What can hang from each mark
gebu: luvebaz nedif turim
turim: dodur nagas
luvebaz: dodur fadar naba
nagas: turim
rofi: turim
naba: pusaf
dodur: luvebaz nedif
sekuz: nedif
fadar: luvebaz turim
nedif: sekuz
tasar: pusaf

Each row was made from one small tree. The marks that hang from a mark follow it in brackets, in alphabetical order. Every link used is in the known rows. Write each row's tree.
(in the rows, 128 means zero)
Known rows
turim[dodur[luvebaz[fadar naba[pusaf]] nedif] nagas]: [131 152 129 120 134 120 122 103 125 124 135 138 113 128 134 125 108 131
 149 143 120 121 179 119]
rofi[turim[dodur[nedif] nagas]]: [137 134 123 115 141 127 119 114 128 128 129 135 113 130 123 122 127 125
 138 141 126 119 126 127]
rofi[turim[nagas]]: [131 133 125 117 139 131 120 119 127 131 125 128 123 125 118 123 128 126
 143 130 129 124 125 128]
luvebaz[dodur fadar]: [130 146 125 146 142 118 127 108 130 120 131 125 126 120 131 122 119 135
 148 119 128 130 160 128]
fadar[luvebaz]: [121 133 129 124 123 128 128 137 123 129 129 132 127 114 130 127 126 124
 141 124 134 129 180 129]
nagas[turim[dodur]]: [138 128 129 131 136 128 132 123 126 127 127 127 114 133 127 119 127 130
 111 140 132 127 117 126]
gebu[nedif[sekuz] turim[dodur[luvebaz[naba[pusaf]]]]]: [144 133 136 126 118 126 128 107 130 118 124 134 120 115 136 108 107 133
 131 140 123 125 169 127]
luvebaz[dodur[nedif[sekuz]] fadar[turim] naba[pusaf]]: [132 149 141 159 130 131 132  81 129 115 132 132 112 116 143 115 106 137
 131 117 120 128 220 127]
rofi[turim[dodur[luvebaz nedif] nagas]]: [136 139 122 111 142 122 117 119 127 131 131 135 111 131 122 123 122 129
 149 144 128 117 139 127]
dodur[luvebaz[fadar naba]]: [127 151 129 137 131 117 125 110 129 127 129 125 125 127 131 130 110 139
 153 126 125 130 165 126]
nedif[sekuz]: [130 124 130 128 130 134 128 118 130 128 128 127 125 133 125 126 127 122
 109 137 125 126 178 130]
tasar[pusaf]: [130 126 129 125 138 135 125 122 124 119 126 127 124 129 124 132 127 131
 123 123 134 131 165 127]
fadar[luvebaz[naba] turim[dodur nagas]]: [123 147 139 123 130 127 142 122 124 129 127 139 117 107 132 118 119 124
 135 125 138 126 191 122]
fadar[luvebaz[naba]]: [121 138 132 131 117 127 130 121 125 127 127 131 127 116 137 128 118 127
 140 120 130 130 193 127]
rofi[turim]: [132 128 124 127 138 129 120 125 128 128 125 126 122 125 122 125 129 130
 136 128 129 126 117 132]
naba[pusaf]: [124 123 132 128 124 134 124 134 122 120 129 131 124 121 133 126 124 130
 125 127 126 129 145 127]
luvebaz[dodur[nedif[sekuz]] naba[pusaf]]: [132 134 133 143 116 131 125  90 130 118 132 132 116 128 150 122 109 133
 120 124 117 126 221 126]
nagas[turim[dodur[luvebaz[naba] nedif[sekuz]]]]: [141 135 131 131 130 127 129 104 128 129 130 130 108 141 133 120 117 132
 113 146 127 123 166 125]
turim[dodur[luvebaz nedif] nagas]: [133 143 125 107 135 119 124 120 126 131 135 139 115 135 129 126 120 126
 144 148 126 118 156 122]
sekuz[nedif]: [131 119 123 128 118 132 129 146 130 130 130 136 124 134 130 127 129 126
 150 124 127 125 128 128]
gebu[luvebaz[naba[pusaf]] turim[dodur]]: [141 136 136 123 122 132 130 116 131 117 125 130 114  91 133 108 104 133
 130 130 132 129 108 126]
luvebaz[dodur]: [132 134 125 134 132 121 129 120 130 124 129 127 126 124 135 124 124 131
 135 122 130 128 156 128]
fadar[turim[dodur[nedif] nagas]]: [133 138 135 122 136 129 138 122 127 129 131 140 114 123 126 118 129 124
 126 135 132 121 128 124]
luvebaz[fadar naba]: [128 146 131 148 130 124 128  96 132 122 127 124 127 125 133 128 113 136
 139 120 120 132 151 125]
fadar[luvebaz turim]: [121 136 138 130 128 131 139 140 122 130 128 135 123 106 126 120 129 124
 137 118 141 129 171 130]
dodur[luvebaz[fadar[turim] naba] nedif[sekuz]]: [132 151 137 142 130 126 128  93 130 129 134 132 115 131 131 124 110 134
 138 132 122 123 206 129]
gebu[luvebaz]: [131 131 130 121 125 132 130 125 127 130 127 130 126 107 125 124 120 127
 146 127 136 128 101 129]

Write each row's tree
[132 153 137 133 133 129 138  99 129 125 126 131 118  99 125 117 108 131
 152 123 135 129 118 124] : gebu[luvebaz[fadar[turim[dodur nagas]] naba]]
[130 144 138 121 132 128 135 119 124 127 132 141 111 121 132 118 118 130
 134 135 130 122 160 122] : fadar[turim[dodur[luvebaz[naba[pusaf]] nedif] nagas]]
[132 136 138 131 131 129 136 119 126 124 132 138 108 125 135 120 118 131
 118 137 129 123 178 127] : fadar[turim[dodur[luvebaz[naba[pusaf]] nedif[sekuz]]]]
[133 148 123 120 147 119 119 109 129 126 127 129 114 125 121 123 115 133
 153 138 127 122 148 125] : rofi[turim[dodur[luvebaz[fadar naba]] nagas]]
[132 134 128 122 125 128 121 115 127 132 136 134 119 140 130 129 120 127
 132 142 123 120 193 131] : dodur[luvebaz nedif[sekuz]]
[134 144 134 134 136 130 134 113 127 125 131 134 116 102 123 117 117 129
 152 128 136 126 104 129] : gebu[luvebaz[fadar[turim[dodur[nedif]]]]]
[130 149 136 150 139 122 138 101 132 120 126 128 117 119 132 121 115 137
 132 122 127 131 144 125] : luvebaz[fadar[turim[dodur]] naba]
[132 147 136 121 134 124 137 116 128 131 132 139 113 125 130 120 120 130
 136 135 131 121 150 122] : fadar[turim[dodur[luvebaz[naba] nedif] nagas]]
[124 139 133 137 113 127 126 111 123 121 133 137 119 113 148 123 111 131
 145 117 126 128 228 127] : fadar[luvebaz[dodur[nedif] naba[pusaf]]]
[124 147 137 125 129 129 137 122 122 131 133 141 120 106 131 114 124 123
 150 116 139 123 204 126] : fadar[luvebaz[dodur[nedif]] turim[nagas]]
[134 136 126 113 133 125 126 115 128 129 133 139 117 134 129 124 125 122
 132 144 124 119 138 121] : turim[dodur[nedif] nagas]
[131 144 130 112 128 122 123 110 125 126 134 140 113 132 137 125 111 129
 141 145 122 120 175 119] : turim[dodur[luvebaz[naba[pusaf]] nedif] nagas]
[125 137 134 136 114 131 126 106 124 121 132 136 118 115 147 122 111 127
 135 121 125 127 252 128] : fadar[luvebaz[dodur[nedif[sekuz]] naba[pusaf]]]
[130 153 139 139 130 132 135  95 127 120 127 130 119  90 132 112 103 136
 159 112 135 131 152 124] : gebu[luvebaz[dodur fadar[turim[nagas]] naba[pusaf]]]
[142 153 133 141 129 125 130  95 135 119 125 123 122  88 130 106 100 138
 155 114 132 132 124 128] : gebu[luvebaz[dodur fadar naba] turim]
[137 137 123 111 144 125 117 114 127 130 131 134 110 133 121 123 121 126
 138 148 126 116 165 128] : rofi[turim[dodur[luvebaz nedif[sekuz]] nagas]]
[142 143 131 114 131 126 125 108 133 125 130 133 114 123 128 113 111 127
 124 144 123 121 167 124] : gebu[turim[dodur[luvebaz[naba] nedif[sekuz]] nagas]]
[126 141 136 136 126 127 138 127 123 129 132 139 118 107 135 116 125 127
 145 116 139 126 195 131] : fadar[luvebaz[dodur[nedif]] turim]
[136 127 126 126 132 127 127 115 129 124 133 136 113 138 133 126 125 123
 111 148 122 120 163 127] : turim[dodur[nedif[sekuz]]]
[126 142 130 136 115 123 128 108 127 126 132 135 122 117 146 124 114 130
 147 117 128 127 217 127] : fadar[luvebaz[dodur[nedif] naba]]
[135 140 126 125 126 117 126 114 129 127 134 136 113 137 139 129 115 134
 135 142 124 121 157 125] : turim[dodur[luvebaz[naba] nedif]]
[133 139 121 109 146 121 119 126 127 129 128 131 115 127 119 123 123 129
 146 142 131 120 136 127] : rofi[turim[dodur[luvebaz] nagas]]
[130 143 133 143 147 123 136 121 128 122 129 130 119 117 123 120 124 132
 133 128 132 129 127 128] : luvebaz[fadar[turim[dodur]]]
[124 137 136 127 135 126 141 143 122 126 129 139 116 107 128 119 129 124
 132 128 142 127 171 128] : fadar[luvebaz turim[dodur]]
[130 146 127 110 134 117 128 116 128 128 129 133 119 130 131 127 114 129
 140 143 128 123 162 119] : turim[dodur[luvebaz[naba]] nagas]
[137 134 129 126 138 123 130 126 125 129 128 128 112 134 126 121 123 133
 121 142 134 126 129 126] : nagas[turim[dodur[luvebaz]]]
